Every row comes from one small tree of marks. Brackets hold a mark, then the marks that hang from it, in alphabetical order. Every link used is in the known rows. Which tree was each row made from?
Known rows
(refe (fepad gerev malon)): 0.69, 0.41, 0.59, 3.23, 4.28, 3.25, 0.54, -2.44, -0.64, -2.61, 3.30, -0.46, -2.41, 0.00, 0.98, -1.38, -0.06, 2.28, -0.51, -1.75, 1.35
(malon fepad): -2.45, -2.86, -4.84, 0.23, 0.86, -0.68, 1.78, -4.59, 0.83, 3.21, 2.06, 0.89, -0.51, 0.53, 1.31, -2.33, -4.10, 4.83, -0.69, 3.61, 3.10
(binak fepad): -1.57, -2.30, -2.84, 0.25, 0.56, 0.27, 0.81, -1.94, 1.92, 3.24, 1.93, -0.21, 0.93, 3.54, 0.95, -2.67, -4.81, 2.11, 0.51, 6.63, 1.68
(malon (fepad binak fimu gerev rinuvo)): -0.82, 0.33, -1.30, -0.51, -4.36, -0.87, 2.16, -1.84, 0.08, -2.31, -1.24, 2.02, -0.67, -2.41, -1.07, -0.18, 2.14, -0.12, -1.10, -1.82, -1.01
(fimu (fepad binak rinuvo)): -0.77, -1.55, -3.58, -1.63, 5.00, -3.64, 0.89, 0.18, 0.04, 2.54, -2.36, -0.60, 0.74, -0.67, -1.78, 1.56, -0.76, 0.98, -2.08, -0.01, -0.67
(refe (fepad (binak mava) gerev malon)): 1.83, 2.06, 2.05, 2.81, 5.15, 5.21, -1.51, -1.32, 0.15, -3.38, 1.39, -1.32, -1.64, -0.75, 1.39, 0.24, 2.38, -1.84, -0.58, -1.41, -0.46
(gerev (fepad binak fimu)): -0.18, 1.62, -1.05, -4.67, -1.13, 2.54, 0.72, 0.79, -1.45, -1.92, -1.27, 0.13, 0.63, 1.26, 0.73, -0.96, 1.06, 1.35, 1.65, 4.72, -0.25
(gerev (fepad binak fimu rinuvo)): -0.32, 0.36, -1.41, -4.08, -1.08, -0.99, 1.34, 2.06, -1.27, -2.33, -2.87, 0.01, 0.98, 1.22, -0.53, 1.41, 2.59, 1.91, -0.02, 1.95, -1.02
(fimu fepad): -1.45, -0.88, -4.27, -1.38, 5.62, -1.90, 1.23, -1.62, -1.21, 4.98, 0.95, -0.22, -0.41, 0.59, 0.24, -2.32, -3.42, 3.70, -1.44, 3.82, 2.07
(vifi (dizud (fepad binak gerev))): -2.09, -2.60, 1.55, -0.12, -1.99, 1.92, 1.64, -2.30, 3.79, 2.88, 2.75, 1.07, -1.05, -0.88, 1.84, -2.25, -4.47, -3.67, 2.00, 0.09, 2.28
(fimu (fepad (binak mava) gerev malon)): 1.11, 3.60, 0.29, 0.59, 3.98, 0.20, -2.96, 0.48, -0.94, 1.21, 0.41, -0.98, -0.08, -1.65, -0.08, 0.67, 1.19, -1.99, -0.37, 2.51, -1.05
(vifi (dizud (fepad binak gerev malon rinuvo))): -1.43, -3.67, 2.23, 2.25, -2.46, -1.76, -0.03, -1.34, 3.84, 1.91, 1.65, 0.26, -0.74, -0.54, 0.17, 0.95, -2.35, -3.16, 1.33, -3.29, 0.70
(fepad malon): -0.01, -3.07, -2.27, 1.67, 3.06, -0.61, -1.14, -0.28, -0.22, 3.07, -0.18, -1.49, 1.11, 1.17, 0.37, 1.02, -3.90, 4.79, 1.25, -1.77, 1.96
(dizud fepad): -2.15, -2.75, -2.07, -3.34, 2.00, -0.73, 1.36, -0.96, 1.38, 4.28, 2.81, 0.14, 1.38, 0.45, 1.54, -0.96, -5.91, 2.79, -0.29, 3.47, 4.02
(fepad (binak mava) gerev malon rinuvo): 1.66, 1.19, 1.74, 2.03, 1.19, -1.01, -2.49, 3.42, 0.44, -1.62, -3.02, -1.24, 1.70, -2.17, -0.03, 6.12, 2.78, -1.12, -0.88, -5.31, -1.83
(binak (fepad gerev malon rinuvo) mava): 0.49, 0.95, 0.91, 4.12, 0.28, -2.99, -2.64, 0.97, 1.01, 0.94, 1.30, -0.84, 0.47, 2.85, 0.73, 1.44, 1.19, 0.07, -2.01, 3.57, -0.63
(dizud (fepad fimu gerev malon)): 0.01, 1.10, 2.07, -1.05, -2.48, -0.10, -0.50, 0.23, -0.65, 0.35, 3.13, 0.99, 0.17, -1.15, 0.02, -1.04, -1.62, 0.25, 0.82, 0.02, 1.63
(dizud (fepad (binak mava) fimu gerev malon)): 1.25, 2.65, 3.39, -1.76, -1.79, 1.79, -2.33, 1.36, -0.13, -0.72, 1.29, 0.07, 0.94, -1.70, 0.47, 0.48, 0.77, -3.68, 0.93, 0.62, -0.06
(gerev (fepad malon)): -0.61, 0.09, -1.67, -0.81, 1.48, -0.80, -1.42, -0.16, -0.78, 0.17, 1.84, -1.11, 0.40, 2.87, 1.34, 0.65, -0.94, 5.32, 1.39, 5.61, 1.64

Which tree is each row?
-0.99, -2.62, -2.24, 0.32, -1.87, -2.91, 1.61, -0.27, 0.36, 1.40, -0.74, 0.23, 0.50, 3.61, -1.05, -1.79, -1.32, 1.75, -0.95, 2.40, -0.32 : (binak (fepad fimu rinuvo))
0.63, 1.12, 0.52, -2.21, -3.54, 0.62, 2.69, 3.22, -1.09, -2.97, -4.51, 1.36, 0.91, -2.89, -1.29, 1.88, 2.59, -1.30, -0.45, -6.93, -1.88 : (fepad binak fimu gerev rinuvo)
0.36, 0.23, 0.91, 2.83, -4.21, -2.79, -0.49, 0.44, -0.04, -1.33, 0.49, 0.54, -0.12, 2.14, -1.63, -0.37, 1.13, 0.21, 0.16, 0.56, -1.58 : (binak (fepad fimu gerev malon rinuvo))
0.89, 2.53, 0.91, -2.83, -3.34, 5.25, 2.07, 1.64, -1.29, -2.12, -2.59, 1.35, 0.61, -2.87, 0.21, -1.08, 0.62, -1.76, 1.68, -2.99, -0.83 : (fepad binak fimu gerev)
1.64, -1.23, 0.33, 1.91, 3.50, 4.02, -0.33, -2.00, -0.97, -3.44, -0.45, -1.38, -1.63, 0.68, -1.01, -1.37, 1.68, -0.81, 0.75, -3.49, -1.00 : (refe (fepad binak fimu malon))
2.63, 2.26, 2.87, 1.61, -1.82, -0.46, -2.01, 4.08, -1.81, -2.85, -4.45, -0.51, 0.83, -2.03, -1.32, 4.14, 5.30, -2.51, -0.63, -7.15, -3.13 : (fepad (binak mava) fimu gerev malon rinuvo)
-2.17, -4.82, 0.13, 0.01, -1.97, 0.09, 2.36, -2.68, 1.56, 4.92, 2.46, 0.79, -1.83, 1.72, 1.49, -4.47, -4.65, -0.40, 1.36, -0.06, 2.96 : (vifi (dizud (fepad fimu)))
1.38, 2.91, 2.30, 2.86, -1.90, 0.94, -2.75, 0.16, -1.08, 0.25, 1.83, -0.08, -0.42, 2.78, 1.15, -2.46, 1.57, -1.30, -0.05, 5.22, -0.63 : (binak (fepad fimu gerev malon) mava)
0.62, 2.61, -0.36, 0.31, 2.74, 0.03, -1.83, -0.36, -0.39, 0.41, 0.64, -0.42, -0.13, -2.23, -1.13, 0.49, 0.04, -1.09, 0.63, 1.19, -1.19 : (fimu (fepad binak gerev malon))
-0.39, 1.43, -0.74, -0.15, -3.23, -0.76, 1.06, -1.13, -0.63, -1.58, -1.55, 1.59, -0.63, -1.88, -0.01, 0.15, 3.48, -0.87, -2.20, -0.79, -0.95 : (malon (fepad (binak mava) fimu gerev rinuvo))
-0.74, -1.86, 3.19, 1.44, -4.21, 1.43, -0.08, -1.93, 2.25, 1.45, 2.16, 0.72, -1.58, -0.59, 0.30, -2.27, -2.01, -4.29, 2.78, -1.93, 0.58 : (vifi (dizud (fepad binak fimu gerev malon)))
-0.20, 0.40, -0.43, -0.95, -2.79, -1.56, 3.77, 2.58, -2.69, -0.79, -2.38, 1.78, -0.30, -1.43, -0.45, 0.14, 1.24, 2.93, -1.79, -5.73, 0.28 : (fepad fimu gerev rinuvo)
-0.20, -0.60, -0.01, 3.64, -1.94, -3.21, -0.99, 0.04, 1.90, -0.10, 1.69, -0.19, 0.57, 1.93, -0.77, 1.12, -0.77, 1.04, -0.33, 1.64, -0.69 : (binak (fepad gerev malon rinuvo))
-0.64, -1.30, -0.33, -4.62, -0.86, 1.42, 0.95, 0.01, 1.01, 1.35, 0.12, 0.37, 1.69, -0.75, 0.01, -1.16, -3.01, -1.54, 0.99, 1.39, 1.29 : (dizud (fepad binak fimu))
-0.58, 1.49, -1.78, -1.73, 2.68, -2.49, 1.19, 0.89, -0.21, 0.59, -1.25, 0.48, 0.17, -2.36, -1.33, 1.49, 0.59, -0.43, -2.03, -0.09, -1.03 : (fimu (fepad binak gerev rinuvo))
1.24, 1.35, 0.51, -1.32, -0.07, -2.00, -2.44, 2.90, -1.93, -2.43, -2.55, -1.35, 0.85, 1.98, -0.45, 3.20, 4.95, 1.10, -0.06, 1.40, -1.92 : (gerev (fepad (binak mava) fimu malon rinuvo))
-0.88, -2.47, -0.79, -4.07, -1.07, -2.19, 1.45, 1.12, 0.85, 0.78, -1.47, 0.38, 1.81, -0.75, -1.27, 1.29, -1.43, -0.96, -0.69, -1.65, 0.31 : (dizud (fepad binak fimu rinuvo))
-1.20, -3.39, 2.28, 2.62, -3.74, -2.74, 1.03, -1.07, 1.36, 2.23, 2.16, 1.01, -2.04, 0.33, 0.15, -1.54, -1.57, -1.40, 0.69, -4.03, 1.27 : (vifi (dizud (fepad fimu gerev malon rinuvo)))
1.36, 1.76, 1.88, 3.60, -1.98, -2.58, -2.21, 1.49, -0.92, -0.20, 0.18, -0.21, -0.27, 2.90, -0.07, -0.07, 3.09, -0.87, -1.70, 2.16, -1.62 : (binak (fepad fimu gerev malon rinuvo) mava)
1.49, -2.77, -0.54, 0.80, -0.67, -2.30, -1.05, 2.52, -0.72, -1.33, -5.69, -1.30, 1.66, -0.33, -3.07, 3.97, 1.89, 0.05, 0.92, -8.07, -2.59 : (fepad binak fimu malon rinuvo)
1.98, 1.69, 2.15, 1.85, 1.32, 5.44, 0.12, -1.37, -1.28, -5.42, 0.44, -0.26, -2.14, -1.18, -0.47, -1.63, 3.03, -1.96, 0.91, -3.96, -1.29 : (refe (fepad binak fimu gerev malon))
-0.61, 1.87, -1.25, -3.76, 2.56, 2.23, -0.69, 0.76, -0.14, 0.14, -0.25, -0.99, 1.31, 1.79, 2.51, 0.78, 0.43, 1.61, 0.35, 7.26, 0.91 : (gerev (fepad (binak mava)))
0.30, 3.62, -0.68, -2.04, 4.13, 1.26, -0.39, 0.29, -0.82, 1.76, 0.05, -0.06, -0.10, -1.79, 0.87, -0.76, 0.35, -1.40, -1.49, 3.94, -0.13 : (fimu (fepad (binak mava) gerev))
1.16, 0.96, 1.28, 2.24, 3.83, 5.03, -0.32, -1.82, 0.57, -4.26, 1.61, -0.84, -1.59, -1.25, 0.34, 0.02, 1.13, -1.14, 0.52, -2.55, -0.34 : (refe (fepad binak gerev malon))
